(in the rows, 128 means zero)
Known rows, with every step that occurs:
togig, veba, vazu, buza: 126 112 147 111 96 134 135 111 139 153 100 159 116 126 95 128 148 148
 138 126 132 120 128 161 124 120 116 142
togig, veba, vazu, buza, fuzib: 133 91 150 115 100 125 142 83 130 149 84 167 117 119 100 124 160 176 142
 141 128 128 136 156 107 127 129 154
fuzib, verek: 145 131 126 135 133 131 131 131 128 130 120 119 109 120 130 133 132 127
 164 134 145 141 123 121 130 117 129 112
zivor, verek, vazas, buza, vazu, veba, togig: 123 139 111 120 181 128 142 86 163 146 98 149 95 120 79 102 152 108 190
 169 136 140 100 119 117 108 102 112
togig, veba: 135 133 137 123 116 137 131 126 127 145 118 114 124 144 120 136 140 134
 127 121 151 129 127 134 119 137 136 135
zivor, verek, vazas, buza, vazu, veba, tokapib: 125 120 128 99 147 120 129 73 162 155 100 150 77 123 69 137 150 108 203
 147 115 139 123 125 93 92 113 113
veba, zivor, buza: 118 147 131 116 136 136 110 113 153 145 119 115 130 133 126 133 131 140
 146 124 120 136 107 117 179 100 126 130
zivor, veba, vazu, buza, fuzib: 124 73 149 114 128 119 145 68 134 148 100 163 118 126 91 112 141 164 149
 168 114 128 134 146 136 117 127 148
vazas, verek: 128 129 123 108 123 114 123 110 122 133 128 118 118 119 138 126 135 112
 158 118 133 118 107 130 146 113 123 132
fuzib, verek, zivor, veba, tokapib: 124 129 152 127 128 133 130 101 144 154 108 120 85 120 99 149 121 97 188
 156 155 155 110 119 130 100 130 107
buza, vazu, veba: 112 115 118 97 131 120 151 87 134 125 98 146 98 123 123 109 123 132 149
 149 133 127 114 127 136 129 127 122
vazu, veba: 119 127 132 121 133 123 128 100 141 144 122 140 102 127 117 123 136 121
 138 146 138 131 129 131 121 130 122 124
zivor, verek, vazas, buza, vazu, veba: 132 139 113 106 177 121 127 77 148 146 101 145 87 127 83 120 151 112 185
 145 112 134 120 118 106 95 113 113
togig, veba, zivor: 128 149 135 112 109 143 120 113 133 143 108 108 125 140 121 141 150 138
 145 113 155 132 107 131 122 139 121 133
tokapib, veba: 131 140 139 125 143 129 110 127 135 132 109 116 114 125 136 124 130 118
 123 150 119 126 105 122 120 152 147 121
vazu, buza, fuzib, verek, zivor, veba: 136 120 145 130 151 127 124 68 127 166 92 138 84 104 108 135 141 141 181
 172 139 161 121 121 134 84 142 127
togig, veba, vazu, buza, vazas, verek, zivor: 123 128 145 82 117 126 103 104 122 140 72 163 102 74 97 134 160 103 156
 116 123 130 89 141 136 82 105 157
fuzib, verek, zivor, veba, vazu: 125 129 143 129 147 129 144 100 137 125 92 146 98 118 97 117 120 101 175
 154 144 136 103 125 145 109 111 104
vazu, buza, fuzib, verek: 148 106 134 131 126 123 126 93 124 152 103 142 98 100 125 137 153 167
 174 153 131 154 138 130 118 100 141 134
zivor, verek, vazas, buza, vazu: 142 139 109 114 172 126 127 105 135 130 107 134 113 130 92 125 144 120
 174 127 103 130 119 114 114 93 119 116
tokapib, veba, vazu: 124 122 145 121 134 122 125 122 143 113 93 144 117 120 119 108 128 119
 129 153 111 113 101 136 120 158 128 119
veba, vazu, buza, zivor, verek, vazas: 113 134 124 101 136 142 136 116 147 144 99 179 100 106 67 118 154 141
 167 120 94 123 119 131 92 91 117 110
fuzib, verek, zivor: 134 159 130 140 142 131 121 122 127 129 105 133 98 99 130 136 127 106
 164 132 144 149 111 116 126 102 123 106
fuzib, verek, vazas, buza: 166 150 123 143 156 135 105 133 127 144 133 127 100 99 100 134 157 103
 179 147 119 150 122 123 113 87 117 119
zivor, buza: 125 135 131 127 143 130 119 126 146 147 128 120 127 135 126 130 121 136
 129 131 115 135 126 121 176 98 142 131
veba, vazu, buza, zivor: 106 127 134 98 114 134 138 123 138 141 101 181 108 106 96 109 130 154
 137 125 103 128 127 143 118 112 125 121
fuzib, verek, vazas, buza, vazu, veba, zivor: 143 153 113 100 153 132 115 79 142 139 92 140 72 90 93 117 162 110 218
 160 127 152 89 119 123 92 100 111

Rows:
108 151 116 90 145 114 125 87 133 130 89 130 101 105 138 116 111 112 171
 122 114 126 76 113 203 67 134 127 -> vazas, verek, zivor, buza, vazu
117 114 139 88 156 119 116 97 123 112 89 145 115 95 99 116 133 78 156
 140 121 125 81 117 158 96 104 142 -> buza, vazas, verek, zivor, veba, vazu
137 117 122 93 141 122 105 128 114 119 115 119 125 96 130 133 145 103
 146 119 121 131 102 114 143 105 123 151 -> buza, vazas, verek
118 108 139 115 109 123 133 113 140 136 109 173 119 111 101 119 135 143
 140 133 109 118 130 155 133 112 108 136 -> veba, vazu, buza
149 138 114 113 160 128 128 91 135 141 102 146 70 92 94 115 152 107 201
 167 123 148 109 123 121 89 115 111 -> fuzib, verek, vazas, buza, vazu, veba
101 123 118 110 151 129 156 94 167 143 94 143 105 124 115 94 117 136 157
 176 143 140 91 122 192 112 129 125 -> zivor, buza, vazu, veba, togig
115 161 135 133 153 131 110 118 145 143 113 133 117 117 126 131 116 116
 130 129 114 141 112 115 170 84 136 123 -> verek, zivor, buza
113 139 108 88 146 133 137 66 151 124 85 138 91 119 93 122 158 123 197
 136 128 124 87 112 111 111 103 109 -> buza, vazu, veba, zivor, verek, vazas
115 150 135 123 182 140 136 128 147 170 128 125 119 144 91 99 121 122
 142 165 142 157 116 117 144 127 135 116 -> vazas, buza, zivor, veba, togig
118 133 148 85 145 118 81 104 132 127 63 164 93 57 112 120 148 86 153
 147 92 125 67 128 136 97 115 144 -> tokapib, veba, vazu, buza, vazas, verek, zivor
114 162 130 115 148 116 105 100 139 150 114 123 107 107 135 130 122 101
 159 119 120 131 91 117 189 67 131 129 -> vazas, verek, zivor, buza
124 149 136 118 168 139 91 138 135 127 102 135 125 92 117 137 126 107
 118 131 102 153 107 99 169 76 136 142 -> verek, zivor, buza, vazas
131 162 128 118 158 141 96 106 152 133 97 106 107 123 105 137 163 109
 171 138 115 123 77 106 96 134 125 109 -> tokapib, veba, zivor, verek, vazas
119 149 122 112 147 136 115 79 157 145 110 132 96 123 89 136 169 111 186
 133 135 130 102 116 97 112 100 111 -> vazu, veba, zivor, verek, vazas
161 119 125 141 152 137 123 106 133 140 114 124 102 94 112 131 158 145
 181 164 114 151 114 110 145 79 149 130 -> zivor, buza, fuzib, verek, vazas
131 146 137 133 158 134 128 105 131 143 109 114 95 124 114 133 120 100
 169 153 153 149 107 112 146 101 129 106 -> fuzib, verek, zivor, veba
127 161 129 117 162 129 114 136 129 153 128 138 114 130 112 120 126 131
 130 121 110 151 139 119 114 114 140 115 -> vazas, buza, zivor
103 117 115 112 135 127 165 95 149 125 93 150 106 115 118 92 124 128 156
 173 156 133 95 129 145 142 115 121 -> buza, vazu, veba, togig
144 101 150 124 131 117 123 86 138 137 67 159 88 93 116 117 153 158 176
 178 113 138 111 139 110 130 142 125 -> tokapib, veba, vazu, buza, fuzib, verek
129 151 118 120 142 141 115 107 145 129 116 120 121 123 99 140 162 119
 176 116 125 126 100 112 104 111 105 116 -> veba, zivor, verek, vazas
148 149 123 138 173 128 104 119 142 149 132 126 117 133 88 138 157 107
 162 124 109 135 133 119 100 92 116 119 -> zivor, verek, vazas, buza
158 124 130 140 156 125 106 103 118 139 127 143 120 100 103 124 165 130
 148 156 98 145 134 125 93 105 130 146 -> verek, vazas, buza, fuzib
109 146 129 110 145 123 121 75 161 150 103 126 103 148 110 137 148 127
 176 122 150 133 117 116 112 127 106 107 -> vazu, veba, zivor, verek
109 126 155 121 125 132 126 98 143 151 117 129 104 128 97 144 116 100
 153 149 138 141 114 126 127 111 129 122 -> verek, zivor, veba, tokapib
140 165 123 126 166 133 93 105 148 148 123 121 120 129 89 142 166 111
 179 117 113 138 115 115 103 96 100 117 -> veba, zivor, verek, vazas, buza
124 84 141 74 135 120 117 95 131 143 101 147 115 102 88 121 145 113 163
 145 111 121 99 136 170 88 109 160 -> zivor, veba, vazu, buza, vazas, verek
150 116 131 139 151 125 129 102 137 145 107 118 109 120 132 131 137 162
 170 152 129 156 130 111 160 93 156 126 -> zivor, buza, fuzib, verek
107 154 120 124 163 133 149 90 165 142 71 147 75 95 117 100 116 115 193
 180 160 159 74 110 190 86 124 102 -> fuzib, verek, zivor, buza, vazu, veba, togig
147 120 135 139 157 112 113 97 122 143 121 137 127 125 124 125 144 146
 138 145 113 150 150 126 110 120 136 141 -> vazas, buza, fuzib
